Each row was made from one small tree. The marks that hang from a mark follow it in brackets, in alphabetical order. Every link used is in the known rows. Write each row's tree.
In the rows, 128 means zero.
Known rows:
puzuk[vonis[ruzo]]: [150 125 162 117 153 135 175 148 110 105 126 141 107 187  88 145 113 156]
bogin[sagoboz[vonis[puzuk ruzo]] zete]: [154 131 182 118 107 123 172 169 119 126 136 117 138 167  85 130  55 142]
bogin[puzuk[vonis[ruzo sagoboz zete]]]: [146 133 144 108 130 137 192 153 122 156 128 147 137 188  94 140  91 142]
bogin[zete]: [115  88 153 127 151 133 188 193 122  87 141 143 118 186 114 141  93 156]
ruzo[vonis[sagoboz[bogin[puzuk]] zete]]: [119  91 129 121  99 110 170 192 133 158 154 170 146 157 127 146  90 142]
puzuk[bogin[sagoboz]]: [149 119 161 125 145 116 194 174 158 110 161 111 105 149 111 141  98 131]
sagoboz[bogin[puzuk zete]]: [ 94  91 166 131 133 102 184 199 122 115 145 171 137 165 104 129  75 174]
ruzo[vonis]: [124  83 137 124 142 126 161 193 124  99 155 148 106 177 140 146 117 147]
bogin[puzuk[vonis] zete]: [109 112 152 121 174 118 189 201 136 106 139 156 134 203 107 124 103 160]
ruzo[vonis[sagoboz zete]]: [138  91 121 116 116 143 170 187 134 133 150 138 128 181 136 155 108 123]
bogin[sagoboz zete]: [128  98 152 133 147 122 193 188 144  98 148 129 121 167 114 130  92 154]
puzuk[bogin vonis[ruzo]]: [156 141 171 108 164 132 182 156 124 108 140 121 109 176  76 151 108 132]
vonis[puzuk[bogin]]: [147 122 174 108 141 124 169 190 142 118 161 125 110 150 122 145  83 136]
vonis[puzuk ruzo zete]: [165 111 160 112 112 146 161 178 101 137 131 121 119 162 108 150  70 169]
sagoboz[vonis[puzuk zete]]: [155 119 165 118 103 140 176 193 115 132 134 119 124 192 107 148  62 149]
ruzo[vonis[puzuk sagoboz[bogin] zete]]: [149 103 148 110  89 120 146 192 136 159 151 153 149 142 129 152  85 130]
sagoboz[vonis]: [133 110 164 124 120 132 190 168 109  99 136 141 106 202 103 148  86 146]
bogin[sagoboz[vonis]]: [145 119 165 132 115 119 197 162 133 107 144 129 107 183 104 136  89 140]

Which tree is each row?
[166 119 158 104  94 149 166 156 112 156 133 132 130 155 114 151  68 142]
vonis[puzuk ruzo sagoboz zete]
[134  90 136 118  98 125 166 183 130 141 146 154 140 156 116 159 100 129]
ruzo[vonis[sagoboz[bogin] zete]]
[176 130 162 115 128 126 179 199 159 143 160  91 123 140 115 141  74 136]
vonis[puzuk[bogin[sagoboz]] zete]
[149 125 139 128 151 118 200 191 155 141 140 127 128 183 109 123 101 162]
bogin[puzuk[vonis[zete]] sagoboz]
[152 101 133 106 106 138 152 196 140 147 154 137 136 164 147 149  91 123]
ruzo[vonis[puzuk sagoboz zete]]
[134 131 178 110 128 123 178 143 121 121 120 163 150 166  61 144  95 133]
puzuk[vonis[ruzo sagoboz[bogin[zete]]]]
[125 113 167 115  96 108 181 137 110 148 142 185 130 143 101 139  78 156]
vonis[ruzo sagoboz[bogin[puzuk]]]
[161 129 161 101 115 140 179 182 151 152 155 117 130 150 117 152  71 112]
vonis[puzuk[bogin] sagoboz zete]
[140 122 171 128 117 127 195 158 113 107 135 116 127 183  75 137  72 140]
bogin[sagoboz[vonis[ruzo]] zete]
[164 119 173 105  77 131 162 151 109 164 130 147 142 131  94 153  62 146]
vonis[puzuk ruzo sagoboz[bogin] zete]
[158 133 182 112 137 120 172 181 144 126 154 100 134 132  94 134  65 130]
vonis[puzuk[bogin[sagoboz zete]] ruzo]
[123 125 148 111 148 118 193 160 148 132 145 175 125 189 121 128 110 139]
bogin[puzuk[vonis[sagoboz]]]
[121 123 149 128 167 106 199 196 160 115 147 142 139 184 106 110 102 155]
bogin[puzuk[vonis] sagoboz zete]
[133 118 157 126 139 109 183 193 130 140 131 153 137 180  89 136  94 174]
sagoboz[bogin[puzuk[vonis[zete]]]]
[186 136 168 111 118 131 174 177 135 152 149  85 123 132  96 146  64 137]
vonis[puzuk[bogin[sagoboz]] ruzo zete]
[125 103 151 122  96 118 193 173 127 159 141 166 138 155 109 141  75 154]
vonis[sagoboz[bogin[puzuk]] zete]
[138 123 199 117  92 118 161 171  93 121 123 146 149 164  67 142  50 153]
sagoboz[bogin[zete] vonis[puzuk ruzo]]
[149  94 137 116 124 135 146 219 125 131 155 124 127 169 144 149  91 148]
ruzo[vonis[puzuk zete]]
[141 109 167 130  92 126 191 179 104 125 124 135 125 185  76 157  71 153]
sagoboz[bogin vonis[zete]]
[136 110 155 118  87 123 186 151 106 167 132 164 140 149  93 147  67 159]
vonis[ruzo sagoboz[bogin[puzuk]] zete]
[114 122 174 120 145 105 181 176 113 119 128 165 148 174  70 128  86 172]
sagoboz[bogin[puzuk[vonis[ruzo]] zete]]
